In the rows, 128 means zero.
Known rows, with every step that occurs:
vini > dugo > kosek > panev > lesu: [199 174  93  81 139 154  94 101 127  80 135 126 100 150  54 140 160 103
 136 111  77 152  92  90 141 183 145 140 107]
siso > panev > kosek > vini: [ 95 123 122 128 133 133 167 138 147 139 172 109  97  70 117 150  89 153
 115 114 122 111 134  94 133  94 141 122 177]
ragum > kosek: [122 150 160 154 111 118 109 178 120 135 115 121 126 145  79 147 156 125
 129 118 144 102  96 122 117 157 122 118 159]
dugo > vini > kosek > panev: [142 118 117 129 170 112 103 169 145 121 140 139 169 122 145 168 157 112
 145 125  73 177 121 171  81  95 135  84  91]
foture > kosek > vini > dugo > mubezoz: [143 139 114 157  78 113 148  87 139 122  39  76 166 165 105 129 115  61
 163 137 182  99 173 145 148 203 117 142  98]
dugo > vini: [150 127 115 152 167  94 126 170 137 155 122 140 175 145 154 130 147  92
 131 124 143 192  88 178 130  97 125 113 104]
siso > panev > gofu > kosek: [110  80 159 143 156 122 151 147 146 134 188 129  80 103 139 113  75 141
  84 123 151 136 147 135 149  30 110 116 178]
gofu > panev > siso: [ 65 138 171 113 123 167 129 117  92 137 202 132 167 103 102 122 173 214
  91 122 101 102 171  71 143 104 128 128 109]
siso > panev > kosek: [ 84 133 116 133 158 136 164 139 145 159 190 120  87  55 104 140 109 174
 108 102 149 119 128  96 128  90 145 127 185]
foture > kosek > panev > lesu: [137 136 132 136 137  90  72 103 132 114  58  92 139 165 168 149 118  93
 165  92 142 139 184 165  75 160 140 131 133]
siso > panev > gofu: [120  85 165 123 147 111 141 131 140 164 188 143  82  93 134 127 105 150
 104 108 145 149 142 106 156  23 117 127 171]
siso > panev > lesu: [122 165 125 144 189  93 124 151 168 134 194 110  71 104 134 139 112 176
 117 121 125 150 136 124 119  52 131 122 181]
ragum > kosek > dugo: [143 170 132  99 129 131  93 163  93 119 118 120  79 145 121 132 147 137
 119 129 140 101  91 118 137 163 115  90 167]
siso > panev: [112 139 134 142 166 113 147 133 155 172 179 107  82  97 125 131 118 171
 105 126 161 137 131  99 161  78 118 110 177]
siso > panev > kosek > dugo: [ 98 148  98  95 170 147 154 129 124 148 192 121  54  53 133 130 101 182
 101 111 147 118 125  93 142  92 142 109 190]
gofu > lesu: [141 116  77 183 132 110 126 136 132 134 121 138 152  93 143 111  95 134
  95  94 116 105 135 128 101 141 160 125 155]
foture > kosek: [115 129 131 152 121 110 138 110 137 159  57 106 154 156 118 123 131 103
 138 107 211 102 171 155 117 170 126 143 134]
ragum > kosek > dugo > vini: [157 168 123 104 147 115  86 181  89 125 115 128 102 144 142 131 149 106
 132 128 146 131  75 143 135 148 118  78 145]
gofu > panev > kosek > vini > dugo: [ 74 131 128  93 117 160 172 101 114  93 181 132 156  78  86 178 141 185
 114 139  69  84 176  66 102 140 123 158 110]
vini > dugo: [157 166  96 115 112 146 146  86 121 120 144  98 110 145  65 143 158 145
 130 154 121 144 112  84 162 169 125 151 121]
ragum > kosek > panev: [137 138 167 135 112 112  60 158 107 119 107 105 118 149 124 166 146 112
 148 106  99 132 104 115 105 166 125  99 156]
foture > kosek > panev > gofu > lesu: [141  76 139 136 110  97  78  90 107 132  51 118 156 140 179 133  95  67
 151  71 150 129 192 153  90 144 144 131 128]
kosek > vini: [146 110 145 130  75 118 147 128 149 101  88  97 150 174 137 153 104 116
 121 153  79 116 137 119 142 139 109 129 132]
dugo > mubezoz: [106 145 107 212 136 118 150 133 186 152 133 121 143 103  81 100 154 127
 112 124 175 139 108 164 165 139  94 140 112]
mubezoz > dugo > kosek > foture: [120 165 119 116 143 141 135 110 127 179 125 188 131 139 139  71 143 134
 138 157 168 127  74 120 150 145 148 148  86]
foture > kosek > vini > dugo: [148 134 123 132  75 115 144  87 126 120  38  76 160 180 115 141 111  70
 160 138 168  96 179 131 137 197 125 141 111]
mubezoz > dugo > kosek > vini: [139 164 131 121 121 141 145 133 130 142 121 158 141 160 144  87 136 113
 146 151 127 110  69 107 167 163 131 163  83]
panev > gofu > lesu: [146  43 137 145 105 112 121 129 116 123 134 182 144 103 144 114  90 110
  94  80  97 127 146 137 102  57 146 154 144]
gofu > siso > panev > lesu: [139 117 133 152 167 127 151 183 164 118 150 140 109 106 129 116 159 179
 134 165 144 118 138 135 113 122 102 111 153]
mubezoz > dugo: [100 170 130 148 132 124 149 113 121 170 148 133 129 146 176  99 145 168
 151 170 149 135  88 110 157 136 124 170 104]

Rows:
[162 144 109 148  68 129 155  97 151  90 104  78 145 155  92 143 120  95
 142 169  90 128 124 111 177 174 103 137  97] => kosek > vini > dugo > mubezoz
[123 125 136 135 151 123 127 154 113 144 152 170 165 125 208 113 159 130
 185 175 106 164  94 150 115 104 127 135  54] => mubezoz > dugo > vini > kosek > panev > gofu > siso
[144 177  80 165 117 142 152  88 149 127 147  97 122 117  46 119 166 125
 135 151 151 149 102 113 185 178 109 151  98] => vini > dugo > mubezoz
[132 115 140 145  83 105 141 108 139 131  30  87 170 177 136 137 104  75
 148 126 173  90 183 152 123 177 121 136 123] => foture > kosek > vini
[103 140  80  73 133 169 151 123 104 106 146 141  88  81 119 133 117 171
  99 105 112 104 112 116 107 146 151 136 165] => panev > kosek > dugo
[131  37 174 137  88 134 148 145 135  66 121 141 136 168 142 119  62  93
  83 137  90 121 151 172 121  63 101 142 140] => panev > gofu > kosek > vini
[135  80 159 121 109 102  83  88 112 135  55 114 146 157 168 141 111  74
 156  83 155 138 187 153 101 139 130 136 125] => foture > kosek > panev > gofu
[106 166 130 140 145 130 112 144 100 157 166 140 168 129 198 106 158 141
 178 159 102 165  85 137 132 112 152 126  61] => mubezoz > dugo > vini > kosek > panev > siso
[126 142 181 134  88 136  45 162  80 120 120  99 132 147 119 141 152 117
 146  92  90 127 100 106 121 163 147  89 150] => ragum > kosek > panev > siso
[106 170 117 149 160 118 146 151 127 163 161 151 162 128 181 112 159 144
 169 174 130 154  84 147 126 109 134 142  66] => mubezoz > dugo > vini > kosek
[183 170  92  92 128 168 141 106 129 111 134 136 111 144  18 123 170 109
 117 122 126 126  85  83 169 189 136 147 108] => vini > dugo > kosek
[145  25 181 119 100 139 148 152 127 117 124 191 143 130 122 115 148 130
 117 132 122 130 139 142 119  80  98 151 124] => panev > gofu > siso
[148  96 169 137 100 106  50 157  91 109 110 133 126 128 141 156 120  89
 143  81  82 129 116 122  90 132 138 106 154] => ragum > kosek > panev > gofu > lesu
[127 173 126 126 147 145 142 135 129 162 139 171 130 145 131  78 156 133
 137 138 154 118  62 109 163 156 136 167  90] => mubezoz > dugo > kosek
[176 161  86  82 123 164 133  84 129 129 121 153 112 138  27 116 157 111
 117 140 140 136  98  94 156 177 149 128 104] => vini > dugo > kosek > foture
[170 136 120 112  64 132 151  96 133  86 101  79 139 176 105 158 115 109
 138 172  70 125 130  92 162 167 114 136 115] => kosek > vini > dugo
[117 139  71  79 153 154 142 142 100 112 143 150 111  82 141 131 121 139
 111 104 117 132  95 142 105 132 156 124 144] => panev > kosek > dugo > vini
[141 138 144 104 138 140 104 119 111 145 137 175 126 144 167  90 142 114
 151 121 114 143  71 108 152 136 138 161  84] => mubezoz > dugo > kosek > panev > gofu
[100 164 112 142 157 115 141 135 125 175 151 164 163 124 186 108 150 145
 170 188 140 161  94 155 117 102 144 129  64] => mubezoz > dugo > vini > kosek > foture
[ 76 124 110 122 154 132 156 117 144 176 176 137  88  48 112 134  97 174
 108 121 163 128 142 106 116  77 160 109 182] => siso > panev > kosek > foture
[137  54 153 153  84 138 153 131 140  62 128 132 136 154 117 111  72  81
  94 145 101 127 143 173 141  82  96 145 119] => panev > gofu > kosek > vini > dugo > mubezoz
[121 149 102  73 149 169 142 136 144  95 164 136  82 105  94 153 156 208
  97 153  72  78 156 119  99 120 122  91 140] => vini > kosek > dugo
[ 97 106 117 121  79 152 170 136 134  94 116 124 150 104  97 161 102 130
 118 111  76  94 126 118  94 150 152 156 148] => panev > kosek > vini
[105  75 154 136 153 118 145 130 146 146 178 141  81  99 146 109  66 142
  85 137 160 142 156 142 139  21 118 102 176] => siso > panev > gofu > kosek > foture
[129 157  91 134 141 120 126  96 128 148  62 105 115 136 145  92 125 102
 132 118 229 104 161 169 153 180 109 115 123] => foture > kosek > dugo > mubezoz
[159  39 175 102 109 127  75 117 113 100 112 148 128 140 182 148 132 119
 142 114  60 171 146 126 106 107 110 121 127] => kosek > panev > gofu > siso
[124 120 106 132 165 113 130 161 155 152 132 167 177 114 124 147 151 122
 132 152 120 166 129 187  77  77 146  80  90] => dugo > vini > kosek > foture
[108 111 142 160 122 164  95 147 117  65 131  73 132 165 160 101  79 130
  84 133  88 129 138 167 122 145 128  87 152] => gofu > kosek > panev > siso
[141  68 162 124 107 110  91 101 113 129  47 123 154 154 169 133 124  77
 162  97 160 129 190 157  98 154 121 131 119] => foture > kosek > panev > gofu > siso
[ 90 160 142 118 179 114 127 129 145  95 198 142 135 111 119 164 159 211
 107 136  78 120 180 109  78  83 110 154 121] => gofu > panev > lesu
[137 149 104  98 138 122 122  96 109 143  60 106 108 155 159 109 121 115
 129 120 208 101 168 150 137 174 120 116 141] => foture > kosek > dugo
